Each row comes from the steps of one path. Every step used is in the known rows, and no mark comes twice. Write the path behind each row, first mark first.
Known rows:
raba/zogul: [-6.83  3.09 -1.67  1.80 -1.67 -3.64  0.39 -4.11 -0.08 -0.54  1.79  1.00
 -3.68 -1.64  0.05 -0.68  2.49 -1.03 -2.71  0.98 -2.40]
zogul/renug/gevos/ziri: [-3.20 -0.85  0.21 -1.84 -1.11  1.00  0.57 -0.27 -0.37 -0.01 -0.27 -2.18
 -0.54 -2.73  0.11  1.46 -3.70  1.51 -0.90  0.51 -1.31]
zogul/renug: [-1.41  0.01 -0.47  0.66  0.45 -1.08  0.48  1.07 -2.89  0.35  2.52 -0.37
 -2.96  0.54  1.86 -4.29 -0.84  1.65  0.88  2.03 -1.31]
ziri/niro: [-2.38  0.02 -2.72  1.60  6.34  1.45 -0.51  0.31  1.66  0.09  1.37 -0.05
 -0.53 -0.18  2.52  2.27  2.83 -2.21 -0.84  1.70 -1.24]
rivip/zibif/niro/renug/gevos: [-2.35 -3.69 -0.29 -1.34 -1.18 -0.63  2.74 -1.17  0.08  4.44  2.75 -1.93
  0.60 -2.01 -1.46 -7.50 -0.24  3.02 -1.07  3.31  1.31]
raba/zogul/renug/gevos: [-5.38 -0.30  1.37 -1.61 -0.92 -1.11  1.62  0.44 -1.31  4.89  3.08  0.04
 -0.79 -2.39 -1.28 -4.35 -0.21  3.15 -1.51  2.37 -0.26]
ziri/gevos/renug/rivip/zibif: [-2.08 -1.71 -6.47  1.45 -1.35 -1.91  0.77 -3.20 -1.40  0.50  0.92 -1.88
 -1.62 -4.07  1.33 -6.99  1.15 -6.24  1.45  2.81  2.11]
gevos/ziri/niro/zibif/rivip: [-0.01 -2.27 -3.89  1.70 -0.58  1.21  3.54 -2.11 -1.06 -4.81 -0.06 -0.27
 -1.51  0.39  3.25  5.41  1.43  0.20 -6.23  0.51 -1.13]
raba/zogul/zibif: [-5.50 -0.41 -0.19  2.19 -0.30 -3.67  1.90 -4.07  0.09  0.31  1.33  2.44
 -7.92 -1.89 -1.04  0.33  1.54 -1.93 -1.84  0.07 -1.07]
niro/ziri/gevos: [-3.80 -1.51 -3.32 -1.22  1.37  0.65 -3.11 -2.85  1.82 -1.17  1.36  1.06
  2.52  0.58  0.15  4.77  1.00  4.25 -2.78  1.01 -2.02]
niro/renug: [-0.38  0.00 -0.05  0.95  0.64 -1.76  1.11 -2.64 -1.73 -1.00  2.07 -1.16
 -1.27  2.28  1.18 -6.76 -0.36  2.99  0.63  2.75 -1.91]
renug/rivip/ziri/niro/zibif: [-0.26 -1.05 -3.00  1.64  0.22  2.79  1.05 -2.31  1.22 -0.31 -1.60  2.98
  0.04 -1.94  3.43  2.78  1.55 -2.72 -3.54  1.55 -3.61]
zogul/zibif/niro/ziri/gevos/renug: [-0.63 -1.06 -0.97 -0.27  1.50 -0.65 -0.57 -0.43 -1.83 -2.08  1.84  1.25
  1.45  0.38  0.67 -2.54  3.73  1.17 -2.18 -0.52 -2.32]
renug/rivip: [-2.94  0.06 -2.02  1.87 -1.82  2.38  1.25 -2.15 -1.09  1.81  1.67  0.64
 -3.01 -3.82  2.87 -4.66 -0.11 -4.25  4.25  1.80 -0.79]
zibif/rivip/ziri/gevos/renug: [-1.10  1.99 -1.07 -0.65  1.38  0.35 -0.74 -0.76 -2.83 -3.39 -0.09  1.67
  1.97  1.06  1.63 -4.53  4.52 -0.99 -2.16  0.14 -2.39]
zogul/zibif/niro/renug/gevos: [-2.43 -3.84  1.93 -1.28 -0.27  0.08  3.14 -0.69  0.02  4.65  2.78 -0.30
 -0.54 -1.50 -1.58 -6.57 -0.17  3.59 -0.76  2.38  0.42]
zibif/rivip: [-2.35 -0.59 -2.33  1.34 -1.50  0.23  2.98 -2.52 -2.07 -3.65  1.79 -1.37
 -3.84  0.82  2.06  0.07  2.11  0.50 -2.51  1.12  0.54]
raba/zogul/renug/gevos/ziri/niro: [-2.71  0.54 -1.99 -0.15  4.76  0.62 -1.70  1.96  0.97  0.30  0.05 -0.46
  0.36 -2.34  1.32  4.03  0.60  0.15 -2.66  0.77 -1.58]
zogul/renug/rivip/zibif: [-1.67 -2.02 -6.34  1.88 -2.73 -2.26  0.65 -2.29 -1.88  1.48  1.30 -2.51
 -4.56 -4.33  1.67 -6.83 -1.06 -4.55  2.27  3.51  2.80]
raba/zogul/renug/rivip/ziri: [-1.88  4.25 -1.18  0.64 -3.69  1.12 -3.84 -1.00 -2.57  0.35 -1.97  3.17
 -4.57 -3.62  2.07 -5.69  1.42 -1.38  1.74  1.17 -2.13]
zogul/renug/rivip/zibif/niro/ziri/gevos: [-1.52 -3.33 -5.46 -0.73 -0.64 -0.02 -3.56 -0.88  0.49  0.20  1.61  1.25
  1.80 -1.68  0.55  0.91  1.05  3.61 -2.01  1.34 -0.17]
rivip/zibif/niro: [-1.93 -3.79 -5.47  1.71 -2.41 -1.41  1.91 -2.17  0.95  0.31  1.58 -1.75
 -3.21 -3.10  0.68 -3.74  1.78 -3.22 -1.45  1.51  1.88]
zibif/niro/renug/gevos: [-2.52 -2.98  1.45 -1.55 -0.62  0.52  2.72 -0.53 -0.03  4.57  3.02 -0.95
  1.10 -1.29 -1.08 -6.93 -0.18  3.95 -0.69  2.72  0.04]
zogul/renug/rivip/zibif/niro: [-0.45 -3.82 -5.72  1.96 -3.35 -1.04  1.25 -0.32 -0.94  1.68  1.83 -0.94
 -3.58 -4.42  1.61 -6.74  0.95 -3.55  0.65  1.79  2.17]

Which path is each row?
[-1.44 -2.72 -5.88  2.30 -3.93 -2.34  0.82 -0.73 -1.05  1.63  1.79 -0.34
 -4.04 -4.89  1.30 -6.66  1.63 -3.32 -0.32  1.63  1.82] => raba/zogul/renug/rivip/zibif/niro
[-1.70  0.33 -3.18  1.15  5.54  1.67 -1.59  0.31  1.80 -2.27 -0.72 -1.02
 -0.18 -1.16  2.59  5.79  0.76 -2.21 -1.51  0.38 -2.04] => gevos/ziri/niro
[ 0.35 -2.65 -4.73  0.85 -4.68 -0.98 -2.53 -1.21 -0.86 -0.39  1.91 -1.89
 -3.56 -3.34  1.11 -0.60  0.72  4.02 -1.32  1.11  0.57] => zogul/renug/rivip/zibif/niro/ziri
[-2.85 -0.42 -3.45 -1.07 -0.04  1.91 -1.60 -2.99  0.86 -2.59 -1.91  3.59
  1.83  0.55  1.08  2.59  2.46  0.92 -4.54  0.96 -1.90] => niro/zibif/rivip/ziri/gevos
[-2.74 -3.58 -3.32 -0.79  0.79  0.52 -2.53 -2.01  2.05 -0.54  1.46  2.22
  1.01 -0.29 -0.25  4.33  1.78  4.06 -3.23  0.11 -1.29] => zogul/zibif/niro/ziri/gevos
[-0.61 -2.87 -3.04  0.79 -0.83  1.77  4.05 -1.65 -0.64 -3.19  0.17 -0.48
 -0.62 -0.33  2.50  5.07  1.15  0.97 -6.53  0.95 -0.65] => renug/gevos/ziri/niro/zibif/rivip
[-2.22 -0.77  1.25 -1.74  2.41  1.36  0.16  0.03  0.39  3.91  1.23 -0.34
  1.65 -0.94 -0.56 -4.69  0.76  3.64 -0.98  3.24 -0.53] => rivip/ziri/niro/renug/gevos
[-1.91 -2.38 -1.66 -1.34 -1.99 -0.36  0.82 -1.94  0.50 -0.39 -0.65 -3.22
 -0.27 -3.10 -0.51 -0.85 -3.18  1.38 -1.76  0.99 -0.10] => rivip/zibif/niro/renug/gevos/ziri
[-0.54  1.06 -1.40 -0.47  0.53  0.53  0.25 -1.37 -2.59 -3.59 -0.47  2.20
  2.65  1.05  1.90 -3.61  4.23 -0.88 -3.50  0.15 -3.06] => niro/zibif/rivip/ziri/gevos/renug
[-1.08 -2.44 -2.81  1.67 -3.34  0.56  5.12 -3.69 -1.62 -3.86  1.00 -0.22
 -2.51  0.77  2.63  2.13  1.38  0.54 -5.42  1.13 -0.94] => niro/zibif/rivip
[-1.64  1.49 -0.87  0.55 -2.55  1.13 -1.02 -3.03 -1.39 -3.38 -2.52  1.94
 -6.76 -0.83  0.94 -0.28  2.91 -0.31 -2.24  0.13 -0.37] => zogul/zibif/rivip/ziri
[-2.94 -2.66 -3.77 -1.07  0.58  0.91 -2.95 -1.91  2.05 -0.79  1.56  1.55
  2.49 -0.04  0.24  3.91  1.86  4.38 -3.20  0.50 -1.66] => zibif/niro/ziri/gevos
[-1.64  0.56 -1.89  1.02  0.13  1.77  0.59 -0.59 -2.79  0.79  1.83  1.63
  0.81 -2.89  2.91 -7.21  1.87 -4.46  3.40  1.14 -1.66] => ziri/gevos/renug/rivip
[-4.10 -1.77  1.58 -1.86  0.05  0.81  2.14  1.02 -1.02  5.00  3.07 -0.76
 -0.22 -1.76 -0.62 -4.44 -1.17  2.89 -0.09  2.87  0.24] => zogul/renug/gevos
[-1.42  0.64 -1.20 -0.67  1.69 -0.42 -1.07 -1.15 -2.03 -2.50  1.94  0.16
  3.00  1.02  1.08 -2.33  3.39  1.41 -1.75  0.19 -2.80] => niro/ziri/gevos/renug
[ 1.89  1.40 -1.41  1.01  3.37 -0.33 -2.06 -0.23 -1.74 -2.23 -0.06  0.15
 -0.88  2.14  2.21 -4.35  2.39  3.44 -1.42  2.49 -1.61] => zibif/rivip/ziri/niro/renug
[-1.09 -1.65 -2.33  0.42 -3.30  0.46 -1.87 -2.04  0.66 -1.43  1.97 -1.03
 -2.39 -1.36  0.86  2.63  1.70  5.12 -2.41  0.12 -1.52] => zibif/niro/ziri
[ 1.37  0.22 -1.50  0.95  4.42 -0.94 -1.25 -0.40 -0.73 -2.26  0.41 -1.28
  0.18  1.68  2.18 -2.04 -0.26  2.50 -0.60  1.90 -2.35] => gevos/ziri/niro/renug
[-4.22  0.79 -2.62 -1.28  1.68  1.73 -3.37 -2.72  1.83 -0.89 -1.54  3.33
  1.85  0.02  0.56  1.00  2.06 -0.19 -1.74  1.11 -2.26] => rivip/ziri/gevos
[-4.38 -0.83 -0.12 -1.52 -1.22  1.62  1.13 -2.23  1.42 -0.43 -0.82 -2.28
 -0.39 -3.18 -0.20  3.10 -3.00 -0.03 -1.10  0.34 -1.29] => renug/gevos/ziri
[-0.68 -0.95 -3.10 -0.38  0.70 -1.43 -1.00 -1.05 -1.72 -2.29  1.79 -0.30
  2.60 -0.15  0.81 -3.53  3.77  0.60 -2.59  0.34 -1.37] => rivip/zibif/niro/ziri/gevos/renug
[-3.38 -0.95 -1.58  2.09 -1.81 -2.53  3.15 -3.26 -2.25 -3.16  1.62  0.80
 -7.64 -0.36  0.37  0.98  2.83  0.14 -4.06  0.11  0.76] => raba/zogul/zibif/rivip
[-2.68 -0.82  0.43 -1.66 -1.06  0.61  0.80 -2.10  0.29 -0.63 -0.54 -2.49
  0.17 -1.87 -0.24  0.27 -3.48  2.23 -1.03  0.86 -1.55] => niro/renug/gevos/ziri
[-2.38 -2.17 -5.70 -0.51 -1.10 -1.25 -3.95 -1.21  0.43  0.19  1.71  1.84
  1.37 -2.11  0.26  0.96  1.65  3.82 -3.05  1.06 -0.56] => raba/zogul/renug/rivip/zibif/niro/ziri/gevos
[-1.61  2.19 -2.51  1.00  4.99  2.46 -3.40  0.08  1.59 -0.61 -1.51  1.50
 -1.17 -0.88  2.38  1.93  3.79 -2.02 -1.21  1.28 -1.89] => rivip/ziri/niro
[-2.43  0.84 -2.62 -1.01  0.74  2.05 -3.74 -2.11  0.36  0.06 -1.45  3.86
  1.96 -0.79  1.14 -2.82  1.40  0.03  0.26  1.67 -2.01] => niro/renug/rivip/ziri/gevos
[-3.17 -2.69 -1.40  2.25 -1.65 -2.02  2.11 -1.68  0.52  0.83  1.72  2.53
 -6.04 -2.75 -0.25 -1.76  2.81 -1.68 -2.26 -0.62 -0.53] => raba/zogul/zibif/niro
